Each row comes from the steps of one path. Every step used is in the known rows, and no mark comes twice. Write the path behind each row, first mark first.
Known rows:
kagufup > lave > navog > lizes > roka > podis > rigip: 34  3  15  15  44  17  24  5  40  41  16  -1  -50  -34  -37  -17  17  16  22  53  -4  -14  -21  2  36  32  18
lizes > roka > podis > rigip: 18  -15  8  11  50  -30  2  9  3  29  41  -24  -53  -32  -36  -38  26  38  25  16  -10  -12  -21  28  31  12  30
navog > lizes > roka: 18  -2  6  12  27  -22  -39  -3  8  63  39  2  -60  -11  2  -22  15  17  6  15  22  -10  -38  20  35  51  34
rigip > lave > roka > lizes: 13  -5  5  11  12  32  -4  -10  -8  53  42  -13  -20  -21  -9  -20  32  18  20  40  0  24  -36  34  31  40  -44
latuf > rigip > lave: 16  -15  4  16  27  -36  22  -11  -11  46  48  -10  -36  37  -11  -29  22  31  6  33  24  -5  -43  26  45  -69  -27
lizes > roka > lave > navog: 12  -14  9  24  40  5  64  9  5  22  30  -19  -47  -12  -21  -41  30  25  -6  17  -2  -11  -18  22  55  24  40
lave > navog > lizes > roka: 15  3  9  18  33  27  26  -2  12  54  43  1  -51  -13  -8  -23  21  4  3  8  23  -13  -29  15  45  44  12
rigip > lave: 15  -10  1  19  9  -19  27  -14  -16  51  34  -13  -35  -11  -6  -20  30  23  21  33  32  22  -44  31  46  -17  -13
roka > lave > navog: 12  -2  12  21  45  1  86  -4  -1  20  30  -10  -38  -47  -20  -27  36  24  -2  31  4  2  -27  27  71  -16  26
rigip > podis: 9  -6  5  21  2  -41  29  -13  -13  52  19  -9  -32  -48  -8  -20  31  29  4  28  38  41  -44  30  52  -43  21
podis > rigip > mipusos > pafot: 13  -9  4  -20  19  -45  8  -8  -6  45  56  10  -34  -43  -39  -19  25  20  47  25  36  22  -32  45  59  -26  23
kagufup > lizes > roka: 29  -16  4  29  32  -45  8  3  13  55  42  -15  -51  -5  -15  -2  16  37  7  62  19  -12  -29  12  27  35  15
navog > lizes > kagufup > lave > roka: 24  1  11  22  27  12  -66  -4  37  75  28  5  -57  -50  -4  -20  25  22  17  17  14  -4  -34  30  31  56  25
lizes > kagufup: 8  -16  7  24  37  -32  6  -1  1  43  49  -22  -48  -51  -12  -40  39  43  12  -16  27  0  -30  49  36  22  32
lizes > navog: 14  -12  8  25  40  -36  79  0  -2  43  42  -23  -37  -31  -16  -32  37  16  11  14  28  -13  -34  34  43  25  29
navog > lizes > kagufup > lave > roka > podis: 23  3  15  41  29  17  -57  0  38  60  14  5  -59  -45  -10  -24  28  25  13  16  -16  2  -30  31  29  65  30
lave > navog > lizes > roka > podis > rigip > mipusos: 18  5  14  1  35  34  35  -4  11  39  31  3  -46  -12  -5  -24  27  1  31  9  1  11  -27  16  40  57  22
roka > podis > rigip > lave > kagufup > lizes: 24  1  7  11  37  17  1  -5  8  23  30  -9  -38  -37  -38  -2  30  32  38  42  -7  23  -30  0  37  -18  -24
podis > rigip: 21  -5  5  -25  53  -43  4  -8  -6  47  61  -13  -41  -80  -34  -18  25  34  39  30  37  -3  -34  32  51  -46  11
lave > navog > lizes > roka > podis > rigip > latuf: 17  8  9  3  32  30  30  0  12  40  29  -4  -47  -15  -25  -21  26  11  33  7  -2  7  -21  14  42  44  16
podis > rigip > lave > navog > lizes: 19  11  2  -30  29  36  29  -14  -2  53  46  1  -35  -52  -25  -8  26  6  46  24  39  16  -35  21  54  -20  -22
lizes > kagufup > lave > roka > podis > rigip > latuf: 24  -13  11  21  29  3  -24  7  34  49  22  -20  -47  -54  -39  -33  37  45  46  17  -14  10  -16  38  31  28  21
kagufup > lave > navog > lizes > roka: 31  0  14  30  27  11  25  0  36  57  22  1  -48  -12  -17  -17  15  10  5  53  21  -16  -27  1  42  42  17
roka > lizes > kagufup > lave > navog: 20  -10  17  31  40  3  60  5  29  19  33  -19  -18  -55  -29  -34  40  37  2  32  3  -2  -19  33  19  88  5

Write each row's path:
27  4  17  3  26  19  -55  -4  38  60  17  10  -53  -48  -4  -21  31  19  44  18  -8  20  -29  34  29  70  33 -> navog > lizes > kagufup > lave > roka > podis > rigip > mipusos
19  -12  10  21  22  10  -25  10  28  20  43  8  -45  3  -48  -10  21  21  27  23  -8  16  -18  -6  33  34  11 -> lave > kagufup > lizes > roka > podis > rigip > mipusos > pafot
26  -10  14  14  36  13  -17  3  23  23  42  -10  -44  -4  -15  -8  26  29  29  26  -5  15  -23  -15  24  41  9 -> lave > kagufup > lizes > roka > podis > rigip > mipusos
8  -14  6  26  -2  -51  22  -9  -9  47  43  18  -35  -1  -19  -22  28  15  18  25  27  29  -39  46  57  5  25 -> rigip > mipusos > pafot
12  -16  12  20  38  4  -14  11  12  16  35  -19  -53  -9  -15  -42  30  28  -6  -2  -4  -6  -21  2  49  25  42 -> lizes > roka > lave > kagufup
29  -9  12  32  28  -10  -21  -6  27  71  35  -6  -44  -40  -19  -16  20  29  18  67  13  -10  -34  16  50  -13  -1 -> kagufup > lave > roka
28  -9  14  30  34  3  30  5  32  49  29  -16  -22  -41  -26  -22  28  17  12  67  -6  -13  -27  20  22  75  -3 -> kagufup > lave > roka > lizes > navog
22  -15  16  52  33  3  -20  7  35  47  22  -17  -51  -45  -26  -39  36  42  14  18  -18  -3  -21  38  31  37  23 -> lizes > kagufup > lave > roka > podis
16  6  4  -27  30  45  22  -7  6  48  44  -7  -40  -60  -26  -23  34  13  49  -9  37  17  -29  35  46  9  -8 -> podis > rigip > lave > navog > lizes > kagufup
11  2  9  8  21  32  27  3  15  36  34  20  -45  -7  -37  -26  22  -4  26  5  -2  13  -21  26  49  51  24 -> lave > navog > lizes > roka > podis > rigip > mipusos > pafot
16  -3  7  6  35  10  -19  -7  2  53  40  -16  -43  -49  -32  -21  31  32  48  22  -18  15  -28  35  49  -17  -5 -> lave > roka > podis > rigip > latuf
15  2  6  36  10  53  41  -3  3  40  15  -2  -44  18  -8  -25  27  2  10  13  -4  15  -30  17  39  51  -8 -> rigip > lave > navog > lizes > roka > podis
28  1  13  20  14  15  26  6  39  37  12  23  -44  -6  -45  -18  16  3  29  50  -5  7  -21  13  44  48  28 -> kagufup > lave > navog > lizes > roka > podis > rigip > mipusos > pafot
19  -4  9  4  57  -37  18  -4  -3  28  40  -13  -44  -67  -38  -22  31  39  30  30  -4  1  -31  33  44  -30  15 -> roka > podis > rigip
31  8  14  27  30  4  36  -10  31  57  24  9  -41  -36  -15  -5  20  10  8  63  26  -7  -37  4  51  13  7 -> kagufup > lave > navog > lizes
22  -2  10  28  37  -1  -15  -7  19  38  51  -6  -42  -30  -17  5  25  30  8  37  24  2  -35  -15  43  -6  -13 -> lave > kagufup > lizes
20  -5  5  3  36  -15  24  -7  -11  29  28  -15  -38  -45  -34  -21  33  32  39  34  -3  20  -33  34  42  -28  -4 -> roka > podis > rigip > lave
26  -9  6  33  37  -43  76  0  12  50  37  -15  -37  -28  -19  2  29  22  12  57  25  -11  -34  20  30  38  18 -> kagufup > lizes > navog
14  -7  3  -28  32  39  -23  1  3  47  54  -22  -25  -69  -32  -31  37  30  52  6  8  19  -24  47  23  36  -27 -> podis > rigip > lave > roka > lizes > kagufup
12  -7  6  40  12  31  -3  -10  -6  54  26  -12  -39  -9  -13  -25  31  19  23  26  -16  25  -36  35  44  -4  -28 -> rigip > lave > roka > podis
26  6  14  7  43  18  -66  1  40  59  24  2  -58  -74  -26  -22  26  27  35  17  -10  -3  -25  32  29  46  27 -> navog > lizes > kagufup > lave > roka > podis > rigip
14  -5  9  32  29  30  34  0  8  35  30  0  -46  66  -13  -34  20  11  -5  14  -11  -9  -32  14  39  -6  -21 -> latuf > rigip > lave > navog > lizes > roka > podis
23  -2  7  14  38  24  45  3  15  17  26  -16  -34  -30  -40  -8  36  19  37  29  -8  16  -26  1  27  15  -12 -> roka > podis > rigip > lave > kagufup > lizes > navog
31  -5  10  20  27  -7  -16  -3  26  56  18  -12  -41  -43  -37  -13  23  37  46  67  -16  10  -26  18  43  -11  3 -> kagufup > lave > roka > podis > rigip > latuf
26  6  10  7  25  13  -62  -1  37  62  14  2  -54  -55  -22  -18  30  29  46  17  -13  15  -25  32  27  56  29 -> navog > lizes > kagufup > lave > roka > podis > rigip > latuf
21  -18  10  42  30  13  -7  5  17  22  37  -12  -46  75  -22  -21  21  31  -4  27  -16  -7  -28  -13  26  -20  -31 -> latuf > rigip > lave > kagufup > lizes > roka > podis
9  -12  8  16  21  -55  25  -10  -6  47  34  -6  -35  4  -14  -31  23  36  -9  27  30  13  -46  26  50  -94  5 -> latuf > rigip > podis
20  -1  12  24  42  -5  5  -3  16  17  30  -5  -44  -39  -18  -1  29  33  -2  44  -1  7  -31  -7  55  -3  20 -> roka > lave > kagufup > lizes
21  3  4  -1  27  -19  -33  -1  7  48  23  -4  -57  -14  -17  -19  23  23  33  14  -7  8  -29  22  28  53  39 -> navog > lizes > roka > podis > rigip > latuf
